Every row comes from one small tree of marks. The marks that hang from a mark follow it in brackets, in the order of their numbers. Every link used is in the known rows. Which tree was each row made from?
In the rows, 128 means zero.
Known rows
Q_161[Q_288[Q_669]]: [120 130 136 164 129 118 136 129 130  92 113 125 121 184 110 111 137 123
 124 167 118 126 153 134 149 140  84  93 118 167 161 138  87 178 157 122
 108 108 149 151 161 145 105 121 141 161 108 109]
Q_402[Q_288[Q_669]]: [112 132 129 169 116 107 122 143 143 102 118 127 101 156 108 126 143 122
 115 162 109 127 160 156 147 145  85 132 124 106 150 107  91 159 100 123
 108 119 167 131 163 129 113 150 141 157 120 113]
Q_161[Q_646[Q_339]]: [110  83 126  97 126 102 128 106 148 126 168 134 107 120 114 114 103 115
  87 139 147 101 171  95 116 104  88 148 114  99 120 128 124 168 132 143
  79 123 160 129 163 110 111  45 130 153 104 120]
Q_189[Q_402[Q_288[Q_161 Q_669]] Q_934]: [157 115 120 161 136 116 129 165 146 113  95 152 126 129 109 107 156 132
 132 153 117 136 159 176 140 124 112 145 126  96 138 101 152 169 125 122
 107 139 155 137  97 112  83 211 121 184 134 106]
Q_669[Q_288[Q_161 Q_402[Q_189]] Q_879]: [174 102 108 166 148 140 141 153 120 153  61 166  99  82 138 117 145 125
 152 162 150 129 163 165 120 177  88 138 118 174 162 141 150 103 192 138
 108  91 102 120  88 123 116 230 125 158 125 110]
Q_161[Q_288]: [125 104 138 144 118 107 123 121 124  87 136 129 133 164 110 120 127 120
 125 159 134 105 161 113 146 132  83 102 117 174 151 150  95 178 199 113
 106 118 171 159 171 146 111  83 132 145 109 117]
Q_782[Q_944[Q_850[Q_646]]]: [158 136 106 122  77  78  82  92 130 137 166 119 101 108  83 143  87 107
 116 131 211 108 155  68  72 142 100 150 112  78 169  75  88 112  51 100
 110 167 218 141 154 127 134 116 123 163 106 116]
Q_879[Q_402[Q_189 Q_288]]: [142 107 117 162 129 101 133 148 142 105 143 145 135  98  98 141 159 124
 139 150 150 100 166 180 136 159  92 128 125 110 130 117 120 113 161 106
 115 115 171 104 138 123 109 153 120 128 140 115]
Q_646[Q_339]: [ 95  91 122 111 116  95 120 122 134 116 162 129 110 112 114 125 110 117
 102 148 156  96 169 100 131 125  90 140 117 125 135 135 113 159 146 123
  87 133 183 143 188 131 116  56 131 143 105 120]
Q_934[Q_189[Q_402]]: [161  83 120 141 108  94 139 140 124  92 145 140 148 107 113 130 125 119
 137 150 153  84 162 133 156 137  78 149 125 109 131 110 139 165 190  95
  92 157 194 157 139 116 101 129 126 189 127 120]
Q_189[Q_934]: [134  99 125 136 104  89 122 139 122  88 143 131 131 120 100 117 113 117
 118 149 132  96 164 121 133 129  75 132 121 152 137 127 110 174 195 117
  91 145 203 152 175 124 116 110 124 154 118 117]
Q_339[Q_646[Q_161]]: [ 62 127 121  90 130  87 108 132 129 125 174 125 120 131 111 110 117 114
  92 148 134  83 167  71 140  93  94 135 123  88 131 132 140 157 176 142
  99 124 186 179 191 133 124  52 136 172  96 121]
Q_850[Q_646 Q_944]: [123 106 108 129 110  85  96  97 131 126 171 123 130  88 101 151 110 111
  99 149 190 107 155  38  83 126 105 134 117 146 149 126  86 134 103 117
 102 164 184 149 165 143 134  86 132 129 105 114]
Q_339[Q_646[Q_161[Q_288 Q_879[Q_669]]]]: [ 83 187 135 124 172 121 145 125 139 120 141 120 148 219 111  86 143 126
 122 170 118 119 154  85 134  94 123  82 123 122 131 166 117 156 180 148
 124  98 119 173 136 152 100  92 140 189  92 104]
Q_934[Q_189]: [145  93 127 138 107  91 131 134 120  88 144 134 135 124 111 123 123 116
 125 153 141  90 163 116 141 138  69 137 123 143 141 122 107 175 192 109
  92 145 197 163 166 121 115 110 129 171 118 120]
Q_288[Q_402]: [130  88 121 141 115 107 125 135 120  88 133 137 134 113 108 135 122 118
 112 155 155 101 162 132 149 153  78 128 118 168 152 127 107 146 177 106
 107 115 179 132 166 128 116  95 129 131 121 119]
Q_782[Q_944[Q_850[Q_646[Q_161]]]]: [122 154 103 101  83  79  68  95 134 155 182 116 115 117  80 128  92 104
 111 133 207 103 156  48  61 121 108 152 115  37 159  82 105 117  48 115
 109 169 207 167 158 132 134  84 126 191  92 115]
Q_161[Q_288[Q_402 Q_669] Q_879]: [143 148 135 178 153 142 161 134 128  86  93 134 166 202 106 109 150 129
 140 179 138 137 149 166 148 152 104  73 119 209 161 155  87 152 180 108
 126  85 114 130 116 146  94 120 136 158 115 102]
Q_669[Q_288 Q_879[Q_402[Q_189[Q_934]]]]: [170 129 100 177 138 119 153 161 122 145  96 153 118  73 109 117 141 123
 169 155 140 111 163 175 106 179  76 132 125 154 140 133 140  98 202 135
  97 111 125 102 106 122 120 240 122 167 134 110]
Q_288[Q_402[Q_189[Q_934]] Q_669[Q_879]]: [165 140 102 180 134 120 167 166 125 132  82 144 128  99 113 114 134 126
 153 160 140 124 155 206 134 167  79 120 125 161 142 113 140 123 166 127
  98 119 135 107 107 120 110 231 125 185 134 102]
Q_879[Q_402 Q_669]: [123 124 114 163 135 112 139 135 134  88 123 128 116 130 104 124 140 121
 104 158 134 121 156 132 139 162  84 121 118 140 150 130  96 130 136 127
 110 106 154 115 158 125 110 153 136 138 124 114]
Q_288[Q_161 Q_402 Q_669[Q_879]]: [143 117 112 170 142 140 143 149 127 126  52 149 102 123 136 102 137 125
 107 167 140 150 154 159 141 157  92 129 117 175 171 134 127 140 140 141
 104  96 109 128 115 122 107 201 140 163 116 107]
Q_646[Q_161 Q_339]: [ 59 110 119  91 124  98 106 126 137 133 176 126 124 121 109 111 114 114
  98 150 155  90 169  83 121 103  99 143 120  85 125 142 131 166 143 140
  88 134 172 171 193 135 115  22 134 170  91 118]
Q_934[Q_189[Q_402[Q_288[Q_669[Q_879]]]]]: [160 136 110 188 123 117 154 162 141 132  90 141 120 130 128 121 146 127
 156 164 125 123 155 192 155 154  87 154 131  73 134  92 141 145 109 118
  96 145 136 124 100 117 100 241 142 219 135 108]
Q_782[Q_944[Q_850]]: [153 131 117 139  68  84  95  99 118 115 143 122 101 126  83 148  96 107
 120 131 178 100 161  87 103 151  83 145 112  88 170  81  64 125  90  90
 113 142 221 137 154 118 131 131 122 163 113 121]
Q_934[Q_189[Q_402[Q_288[Q_161[Q_879]]]]]: [183 103 133 152 137 118 143 149 141 100 107 159 171 143 120 111 161 131
 151 161 147 116 163 158 144 120 119 142 127 106 130 129 147 162 188 101
 113 142 152 153  77 110  79 160 117 188 132 111]
Q_944[Q_782 Q_850[Q_646[Q_161 Q_339]]]: [ 73 147  87  79 113  81  74  87 143 189 197 118 114  87  77 139  99 106
  98 132 232  84 156  33  43 107 136 160 115  42 143 106 122 125  45 122
  95 160 181 148 155 141 135  43 126 185  81 118]
Q_850[Q_646[Q_161 Q_339]]: [ 63 114 109  74 131  91  95 119 149 151 198 124 124 103 110 105 105 114
  94 150 188  98 163  63  87  95 115 146 120  74 125 136 155 154 105 150
  83 159 167 172 192 146 119   9 135 167  84 113]
Q_288[Q_161 Q_669]: [127 110 130 145 127 117 125 135 133  99  92 139  98 147 121 104 136 122
  94 160 121 137 158 125 141 132  89 127 116 154 167 132 107 178 145 134
 101 114 157 157 153 123 105 142 135 157 109 111]
Q_782[Q_944]: [133 120 129 143  84  90 110 110 119 105 136 123 111 131  91 139 107 111
 110 140 148  96 162 103 137 143  73 138 114 106 160 104  79 140 125 106
 107 129 207 139 173 120 127 108 126 154 114 126]
Q_402[Q_189 Q_288[Q_161 Q_669[Q_879]]]: [150 138 120 180 137 126 141 155 147 144  63 150  87 129 134 106 157 130
 135 165 121 147 160 190 134 150  97 133 124 112 149 120 134 136 121 143
 105 113 120 127 101 121 106 246 133 174 125 104]
Q_879[Q_402 Q_669[Q_288[Q_161[Q_646]]]]: [158 113 119 152 170 144 139 128 147 128  86 154  86 133 117  99 154 123
  99 152 110 153 162 119  97 146  92 136 113 126 155 134 121 128 124 168
 106  72  85 105  87 100 102 197 134 153 119 111]
Q_646[Q_161[Q_288 Q_879[Q_402]] Q_339]: [ 84 140 126 116 170 128 139 124 141 124 156 134 184 167  98  95 149 125
 126 165 170 108 162 108 108 108 130  91 121 142 127 186 127 146 190 127
 113  97 112 149 135 149  92  20 130 163  95 108]

Which tree is each row?
[ 96 136 124 133 138 115 132 132 131  94 143 131 178 148  96 104 142 118
 109 165 151 103 160 113 130 126 100 112 123 136 136 168 111 136 202 124
 111 106 151 156 156 130 108  57 132 155 107 115]
Q_646[Q_161[Q_879[Q_402]]]
[176 130 124 162 162 138 165 140 134 100  83 151 147 144 117 110 156 132
 133 168 149 139 156 167 137 154 112 103 119 177 150 149 119 125 184 123
 124  95 121 125  83 121  89 185 117 149 127 101]
Q_288[Q_161[Q_879[Q_669]] Q_402[Q_189]]
[ 94 151  95 101  97  80  72  90 133 158 178 117 121 104  75 141 105 104
 102 138 211  87 151  40  60 120 118 151 116  64 155 104 105 129  75 112
 104 157 194 160 156 138 140  74 128 184  88 120]
Q_944[Q_782 Q_850[Q_646[Q_161]]]
[ 80 158 139 105 155 111 133 123 131 117 158 128 166 199 110  91 135 122
 122 164 137  99 161  80 135  85 118  88 123 136 129 173 124 163 223 134
 118 105 142 186 150 152 106  39 134 178  90 111]
Q_339[Q_646[Q_161[Q_288 Q_879]]]
[ 76 143 106  92 142 100 103  92 147 167 197 121 167 111  97 124 115 114
 101 155 211 106 158  17  57  87 145 127 120 104 124 159 110 127  95 136
 101 160 143 164 147 152 121   8 132 160  81 105]
Q_850[Q_646[Q_161[Q_879] Q_339] Q_944]
[152 124 103 177 138 124 147 149 124 143  95 150 104  82 120 127 143 121
 154 159 145 112 162 165 120 187  74 132 122 151 149 139 128  88 183 133
 101  95 118 103 120 126 126 216 132 152 129 114]
Q_669[Q_288 Q_879[Q_402[Q_189]]]
[166 100 127 142 128  99 122 156 140 116 119 156 128 106 107 115 153 127
 143 146 133 112 170 168 121 123 102 136 126 117 129 120 143 159 184 122
 105 139 179 143 112 116  99 181 106 153 132 110]
Q_402[Q_189[Q_934] Q_288[Q_161]]
[ 99 150  95  78  97  81  71  92 143 183 201 118 109 100  82 126  87 106
 109 127 227 100 160  42  44 109 126 160 114  14 147  84 122 115  18 124
 101 171 195 155 158 134 129  51 124 191  85 113]
Q_782[Q_944[Q_850[Q_646[Q_161 Q_339]]]]
[133  90 123 149 138 115 111 144 141 101 111 153 125 114 109 120 162 126
 107 153 144 127 167 146 127 139 106 138 120 131 150 134 124 139 155 122
 117 107 153 124 130 120 101 144 124 123 128 117]
Q_879[Q_402[Q_288[Q_161]]]
[151 141 112 181 143 106 150 168 145 114 119 144 137 111  87 124 167 130
 151 153 128 121 161 211 123 158  95 119 129 107 130  99 127 126 138 119
 112 121 156  97 113 118  99 211 119 159 145 104]
Q_879[Q_402[Q_189[Q_934] Q_288[Q_669]]]
[129 136 119 132 170 132 168 113 160 121 139 133 136 153 107 101 134 125
  95 153 148 133 160 124 105 121 113 120 116 114 119 147 113 125 114 150
 101  89 102  89 108 106  93 101 133 150 113 108]
Q_161[Q_646[Q_339] Q_879[Q_402 Q_669]]
[178  83 116 135 138 111 136 155 122 107 110 162 149  82 107 117 142 127
 138 146 159 109 166 165 125 139  96 126 120 173 140 130 153 147 221 114
 105 124 169 136 104 115  97 164 102 149 131 109]
Q_288[Q_161 Q_402[Q_189[Q_934]]]
[119 133 125 142 153 136 156 115 153 159 107 133  97 170 132  89 119 124
 113 158 133 139 158 131 113 115  96 115 115 122 132 140 123 169 108 162
  84  99  84 116 118 126 104 128 147 188  97 105]
Q_161[Q_288[Q_669[Q_879]] Q_646[Q_339]]
[158 143 116 189 150 139 167 147 127 130  75 142 131 143 123 117 146 129
 160 171 145 131 150 198 146 174  88  90 121 184 155 135 125 127 168 122
 113  93 102 113 103 141 104 205 134 176 124 101]
Q_161[Q_288[Q_402[Q_189] Q_669[Q_879]]]
[185  94 113 148 149 126 135 162 120 130  95 168 126  80 109 117 150 126
 159 150 142 118 167 164 109 158  94 130 120 175 152 130 156 131 213 126
 110 107 140 129  88 119 104 201 107 155 132 108]
Q_669[Q_288[Q_161 Q_402[Q_189[Q_934]]]]
[143 126 112 167 140 110 153 140 136  98 127 134 123 111 102 130 148 124
 127 154 144 113 158 161 139 169  84 114 121 132 140 125 113 112 154 121
 111 108 155 108 137 122 107 180 126 141 132 111]
Q_879[Q_402[Q_189] Q_669]
[ 82 109 120 105 155 122 117 130 133 136 161 135 155 138 106 112 133 121
 122 157 171  98 164 110 122 116 115 110 119 132 134 156 142 159 167 127
 109 106 130 152 149 152  99  28 129 164  95 112]
Q_646[Q_161[Q_288[Q_402]] Q_339]
[134 138 113 187 117 121 142 155 146 129  88 136 102 135 126 122 139 126
 135 165 122 129 155 187 162 154  92 149 127  81 140 101 130 134  91 124
 101 129 135 115 123 123 106 223 145 190 130 110]
Q_189[Q_402[Q_288[Q_669[Q_879]]]]
[101 177 110 135 142 108 115  98 144 140 160 113 156 148  97 121 129 115
 101 167 172 129 146  33  71 110 129 113 121 115 138 151  86 124  81 141
 114 151 132 164 133 148 122  92 140 170  90  99]
Q_850[Q_646[Q_161[Q_879[Q_669]]] Q_944]
[145 119 115 165 133 116 152 147 129 104 112 139 128 114 106 132 140 124
 132 159 146 114 157 182 151 167  81 114 121 150 152 111 116 130 152 112
 111 106 158 118 137 124 108 161 127 155 129 109]
Q_288[Q_402[Q_189] Q_669]
[131 134  98 122  91  79  84  87 130 141 162 120 108  97  79 157  99 107
 106 136 216  93 151  60  70 139 111 148 113 100 165  94  85 123  77  98
 104 156 203 131 152 134 141 106 125 154 102 122]
Q_944[Q_782 Q_850[Q_646]]
[134 118 120 168 152 125 125 147 149 104  95 146 106 136 112 115 170 129
 105 158 127 146 161 152 127 150 110 132 120 115 153 127 116 134 111 136
 122  99 130 112 114 119  96 196 130 133 131 109]
Q_879[Q_402[Q_288[Q_161]] Q_669]
[ 75 147  98 118 115  82  75  80 130 168 179 116 143  85  72 163 120 104
  87 142 200  83 150   4  63 107 123 139 117  92 146 127  88 126  78 121
 105 153 171 150 153 145 148  58 129 163  88 122]
Q_850[Q_646[Q_161] Q_944[Q_782]]
[ 76 179 126 115 154 109 141 129 139 121 148 118 133 184 112  93 131 121
 102 165 117 111 157  83 138  99 112 112 124  99 130 148 118 142 155 153
 114 109 145 168 153 135 111  96 141 186  95 109]
Q_339[Q_646[Q_161[Q_879[Q_669]]]]
[184 119 124 141 148 113 173 130 142 101 140 149 179 121  89 105 140 124
 135 145 150 106 164 163 106 123  93 112 122 145 108 141 133 131 220 123
  98 112 146 107  90  97  96 130 108 158 133 108]
Q_161[Q_646 Q_879[Q_402[Q_189[Q_934]]]]
[166  96 114 146 124 100 144 153 119 101 137 146 156  86  98 131 130 123
 148 147 157  90 164 170 134 152  82 123 123 163 131 118 136 138 211 105
 104 131 186 126 132 121 108 147 108 151 135 112]
Q_288[Q_402[Q_189[Q_934]]]
[175 106 123 153 141 112 147 148 120 102 131 147 170 121  95 124 142 127
 167 152 158  98 161 176 130 147  91  94 122 189 134 135 135 152 232 101
 114 120 160 128 113 138  97 140 107 153 131 107]
Q_161[Q_288[Q_402[Q_189[Q_934]]]]
[154 121 119 173 124 106 143 159 142 108 122 140 133 136 110 129 152 126
 148 158 123 114 158 182 157 146  90 149 130  66 133  85 133 162 115 104
 104 147 166 135 115 115  93 189 134 205 136 111]
Q_934[Q_189[Q_402[Q_288[Q_669]]]]
[163  88 123 141 125 105 115 158 141 106 118 157 137 108 108 115 147 128
 135 147 134 114 167 157 137 117 112 155 125 102 130 113 158 169 168 113
 105 148 174 143 108 113  88 176 112 166 134 114]
Q_189[Q_402[Q_288[Q_161]] Q_934]
[162  97 134 130 155 131 146 115 145  96 108 155 155 147 112  92 143 124
  89 152 149 131 164 118 113 113 104 120 114 158 137 163 119 150 199 137
 105  89 120 124  98  97  94  98 122 137 116 114]
Q_288[Q_161[Q_646 Q_879[Q_402]]]
[ 86 171 105 125 125  94  95  76 133 161 169 116 174 117  71 152 128 108
  98 152 204  91 147   9  61 102 137 123 118 111 143 149  76 118  99 115
 112 146 153 151 131 146 140  53 129 165  86 117]
Q_850[Q_646[Q_161[Q_879]] Q_944[Q_782]]
[172 118 124 160 162 137 150 141 130 115  89 163 140 117 111 110 166 128
 150 163 146 126 163 151 111 160 105 112 119 176 155 165 125 106 222 125
 118  84 112 124  87 121 101 174 117 139 125 109]
Q_669[Q_288[Q_161[Q_879[Q_402[Q_189]]]]]
